Each row was made from one small tree. The marks that hang from a mark follow it in brackets, in alphabetical order. Every link used is in the known rows. Write each row's tree.
Known rows
merim[dodap[gadu[torikat] peragut]]: [.17 .36 .34 -.02 .03 .21 -.37 .08 .14 -.19 -.04 .20 .09 -.39 -.20 -.09 .12 -.03 .04 .31 .11 -.28]
merim[dodap[fimipiv nanor peragut]]: [.05 .34 .07 .08 -.10 .04 -.24 .12 -.13 -.25 .03 -.27 .08 -.38 -.21 .17 .16 -.13 -.11 .08 .22 -.08]
dodap[merim peragut]: [.08 .04 -.11 .15 -.01 -.02 -.20 .00 -.14 -.17 -.15 -.17 -.11 -.16 -.18 .07 .31 .06 -.12 .07 .04 .04]
torikat[gadu[dodap[merim nanor]]]: [.01 .10 -.22 -.03 -.01 .33 -.25 -.16 -.15 -.09 -.17 -.14 .27 .19 -.27 .37 .11 -.21 -.19 .14 .25 .21]
gadu[dodap[peragut]]: [.24 .18 -.06 .30 .21 .04 -.44 -.08 -.12 -.08 -.21 .06 -.07 -.04 -.08 .17 .16 .04 .02 .10 .07 .01]
fimipiv[dodap[gadu nanor peragut]]: [.38 .37 .25 .02 -.14 .38 -.13 -.04 -.14 -.28 -.06 .33 .23 -.28 -.17 .03 .37 -.18 -.30 .21 .03 .05]
dodap[merim]: [.00 -.06 -.16 .00 -.13 .08 -.15 .03 -.04 -.13 -.05 -.22 -.04 .03 -.12 .10 .11 .15 -.01 .05 .04 .11]
dodap[gadu[torikat[sepi]] merim peragut]: [.15 .13 -.09 .03 -.06 .21 -.36 -.11 .20 -.36 -.12 .09 -.05 -.30 -.42 -.05 .30 -.03 -.02 .27 .27 .14]
torikat[gadu[dodap[nanor peragut]] sepi]: [.40 .28 -.12 .23 .27 .20 -.44 -.35 .04 -.22 -.11 .14 .23 -.10 -.22 .43 .24 -.16 -.13 .11 .38 .17]
dodap[merim nanor peragut]: [.05 .15 -.13 .18 -.07 .11 -.16 .04 -.26 -.25 -.19 -.18 .07 -.29 -.24 .19 .36 -.08 -.16 .20 .15 .27]
dodap[fimipiv peragut]: [.09 .21 -.05 .13 -.07 -.18 -.28 -.07 -.15 -.15 -.01 -.09 -.31 -.27 -.07 .08 .16 .05 -.01 -.05 .10 -.02]
peragut[dodap[fimipiv gadu merim]]: [-.16 .14 -.16 .04 -.33 .14 -.09 .07 .14 -.22 .10 -.31 -.15 .07 -.25 -.19 .05 -.04 -.14 .03 .30 .11]
peragut[dodap[nanor]]: [.11 .16 -.07 .05 -.06 .15 -.13 .08 .14 -.14 .02 -.02 .20 -.07 .06 .00 .14 -.11 .03 .03 .21 .15]
gadu[dodap[nanor] torikat]: [-.06 .15 -.11 .11 .04 .25 -.54 .07 .00 -.02 -.16 .18 .20 -.07 -.14 .27 .08 -.17 .23 .29 .19 .19]
nanor[dodap[gadu merim peragut]]: [.26 .18 .15 .10 -.17 .09 -.32 -.04 -.27 -.10 -.23 -.20 .01 -.15 -.38 .01 .23 .02 -.21 .31 .12 .23]
gadu[dodap[fimipiv] torikat[sepi]]: [-.02 .00 -.30 .07 .01 .05 -.58 -.10 .29 -.08 .06 -.03 -.15 -.02 -.26 .21 -.03 -.08 .27 .09 .38 .05]
torikat[sepi]: [.22 .04 -.08 .00 -.01 .05 -.25 -.11 .24 -.22 .13 .01 .01 -.04 -.01 .15 .07 .18 .07 -.05 .18 .15]
gadu[dodap[merim peragut] torikat]: [.01 -.01 -.27 .22 .13 .18 -.45 -.02 -.05 -.06 -.40 -.02 -.07 -.16 -.31 .15 .28 -.13 .11 .29 .15 -.03]
gadu[dodap]: [.09 .06 -.06 .13 .07 .08 -.35 -.04 -.05 -.02 -.01 .00 .06 .16 -.02 .21 -.01 .10 .14 .12 .10 .09]
merim[dodap[fimipiv gadu peragut]]: [.07 .39 .19 .04 -.12 .08 -.24 .04 -.04 -.26 .09 -.12 -.07 -.28 -.20 -.11 .07 .06 -.16 .15 .21 -.17]
dodap[fimipiv gadu merim]: [-.17 .11 -.07 -.10 -.38 .10 -.14 .03 -.12 -.26 .09 -.24 -.17 .05 -.26 -.14 .05 .03 -.16 .11 .20 .18]
peragut[dodap[gadu merim nanor]]: [-.05 .18 -.09 .07 -.25 .33 -.04 .14 .09 -.33 .03 -.17 .24 -.04 -.17 -.14 .24 -.15 -.20 .21 .31 .35]
nanor[dodap[merim]]: [.10 -.04 -.06 -.04 -.19 .05 -.28 -.03 -.17 .06 -.11 -.41 .11 .07 -.28 .19 .09 .12 .03 .13 .13 .19]

Which tree is each row?
[-.08 .06 .00 -.14 -.42 .10 -.45 .01 -.13 -.01 -.06 -.23 -.10 -.06 -.49 -.01 .02 -.07 .04 .33 .28 .12]
nanor[dodap[fimipiv gadu[torikat] merim]]
[-.08 .07 -.32 .10 -.09 .17 -.58 -.03 .17 -.18 .04 .02 .06 -.12 -.35 .30 .00 -.27 .24 .16 .46 .24]
gadu[dodap[fimipiv nanor] torikat[sepi]]
[.14 .44 .32 .02 -.02 .37 -.37 .10 -.01 -.33 -.13 .18 .26 -.48 -.27 -.05 .20 -.18 -.06 .41 .21 -.08]
merim[dodap[gadu[torikat] nanor peragut]]
[.06 .10 -.25 .32 .06 .19 -.33 .03 -.25 -.18 -.29 -.18 .12 -.07 -.32 .24 .32 -.17 -.15 .29 .21 .29]
gadu[dodap[merim nanor peragut]]
[-.14 -.02 -.36 .06 -.24 .00 -.13 .07 .19 -.10 .06 -.46 -.16 .06 -.16 -.01 .11 -.02 -.01 -.12 .27 .01]
peragut[dodap[fimipiv merim]]
[-.07 .30 -.03 .07 -.34 .11 -.15 .08 -.34 -.39 -.08 -.18 -.14 -.28 -.35 -.03 .27 -.15 -.32 .24 .29 .33]
dodap[fimipiv gadu merim nanor peragut]
[.05 -.01 -.10 -.14 -.28 .37 -.02 .08 -.04 -.14 -.01 -.12 .31 -.06 -.26 .26 .31 -.18 -.16 .08 .08 .03]
fimipiv[dodap[merim nanor]]
[.09 .32 .12 .05 -.13 .27 -.14 .10 .13 -.28 .10 .08 .25 -.08 -.03 -.16 .12 -.13 -.10 .18 .20 .26]
peragut[dodap[gadu nanor]]
[.10 .12 .07 -.11 -.30 .02 -.59 -.15 .18 -.12 .12 .00 -.05 -.12 -.38 .08 -.02 -.02 .16 .24 .41 .17]
nanor[dodap[fimipiv gadu[torikat[sepi]]]]
[.13 .24 .20 -.08 -.36 -.04 -.36 -.06 -.23 -.05 .09 -.14 -.08 .01 -.20 -.02 -.03 .07 -.06 .21 .26 .18]
nanor[dodap[fimipiv gadu]]
[.07 .20 .04 .04 -.32 -.02 -.34 -.07 -.34 -.09 -.13 -.35 -.20 -.15 -.43 .00 .18 .02 -.19 .26 .25 .23]
nanor[dodap[fimipiv gadu merim peragut]]
[.32 .25 -.03 .15 .28 .07 -.41 -.35 -.04 -.01 -.14 .15 -.03 .07 -.07 .25 .17 .00 -.13 .05 .08 -.11]
torikat[gadu[dodap[peragut]]]
[-.21 .02 -.37 .05 -.30 .14 -.07 .18 .06 -.21 .03 -.42 -.01 -.07 -.24 .05 .16 -.25 -.06 -.02 .37 .23]
peragut[dodap[fimipiv merim nanor]]
[-.10 .32 .17 -.09 -.37 .14 -.19 .05 -.18 -.29 .14 .00 .00 -.13 -.14 .02 .04 -.08 -.17 .14 .25 .33]
dodap[fimipiv gadu nanor]
[-.08 .17 -.25 .14 -.22 -.02 -.21 .07 -.29 -.30 -.08 -.31 -.15 -.26 -.30 .16 .33 -.18 -.19 .11 .24 .27]
dodap[fimipiv merim nanor peragut]
[.08 .47 .23 .03 -.21 .16 -.22 .09 -.13 -.38 .07 -.12 .09 -.37 -.30 -.03 .15 -.10 -.24 .24 .29 .01]
merim[dodap[fimipiv gadu nanor peragut]]
[.12 .12 -.25 .00 .04 .03 -.45 -.37 .23 -.10 .13 -.08 -.09 .20 -.16 .30 -.08 -.04 .00 -.11 .42 -.01]
torikat[gadu[dodap[fimipiv]] sepi]
[-.09 .15 -.38 .24 -.10 .12 -.35 .01 -.34 -.16 -.25 -.31 -.10 -.11 -.39 .28 .25 -.27 -.18 .22 .33 .30]
gadu[dodap[fimipiv merim nanor peragut]]
[.07 .16 .07 -.15 -.34 .49 .02 .07 -.05 -.27 .05 -.03 .30 -.02 -.31 .08 .27 -.15 -.30 .23 .09 .17]
fimipiv[dodap[gadu merim nanor]]
[-.04 -.07 -.42 .13 .04 .37 -.49 .04 .21 -.19 -.16 -.13 .22 -.04 -.40 .32 .14 -.23 .19 .27 .45 .32]
gadu[dodap[merim nanor] torikat[sepi]]
[-.21 .20 -.09 -.10 -.45 .20 -.15 .11 -.24 -.35 .04 -.24 -.03 -.05 -.31 -.01 .10 -.14 -.24 .23 .29 .42]
dodap[fimipiv gadu merim nanor]
[.22 .39 .30 .10 .05 .18 -.21 .01 -.01 -.25 .05 .04 .08 -.25 -.11 -.10 .11 .13 -.12 .25 .08 -.15]
merim[dodap[gadu peragut]]
[-.10 .22 .02 -.05 -.20 .09 -.21 .19 -.04 -.20 .10 -.27 .15 -.19 -.18 .15 -.03 -.07 -.01 .03 .28 -.01]
merim[dodap[fimipiv nanor]]
[.26 .20 .03 .12 -.18 -.22 -.42 -.13 -.25 .02 -.09 -.25 -.19 -.21 -.17 .18 .15 .05 -.01 .07 .16 .04]
nanor[dodap[fimipiv peragut]]
[-.01 .27 .04 .01 -.23 .06 -.16 .02 .19 -.18 .17 -.07 -.14 .01 -.05 -.24 .03 -.01 -.08 .00 .26 .06]
peragut[dodap[fimipiv gadu]]
[-.16 .29 .00 -.01 -.29 .24 -.32 .12 .20 -.23 .08 .13 -.01 -.21 -.20 -.20 .13 -.27 .05 .17 .41 .14]
peragut[dodap[fimipiv gadu[torikat] nanor]]
[.13 .30 .06 .12 -.18 .25 -.17 .07 -.29 -.38 -.15 -.02 .07 -.29 -.33 -.01 .33 -.11 -.26 .32 .21 .35]
dodap[gadu merim nanor peragut]
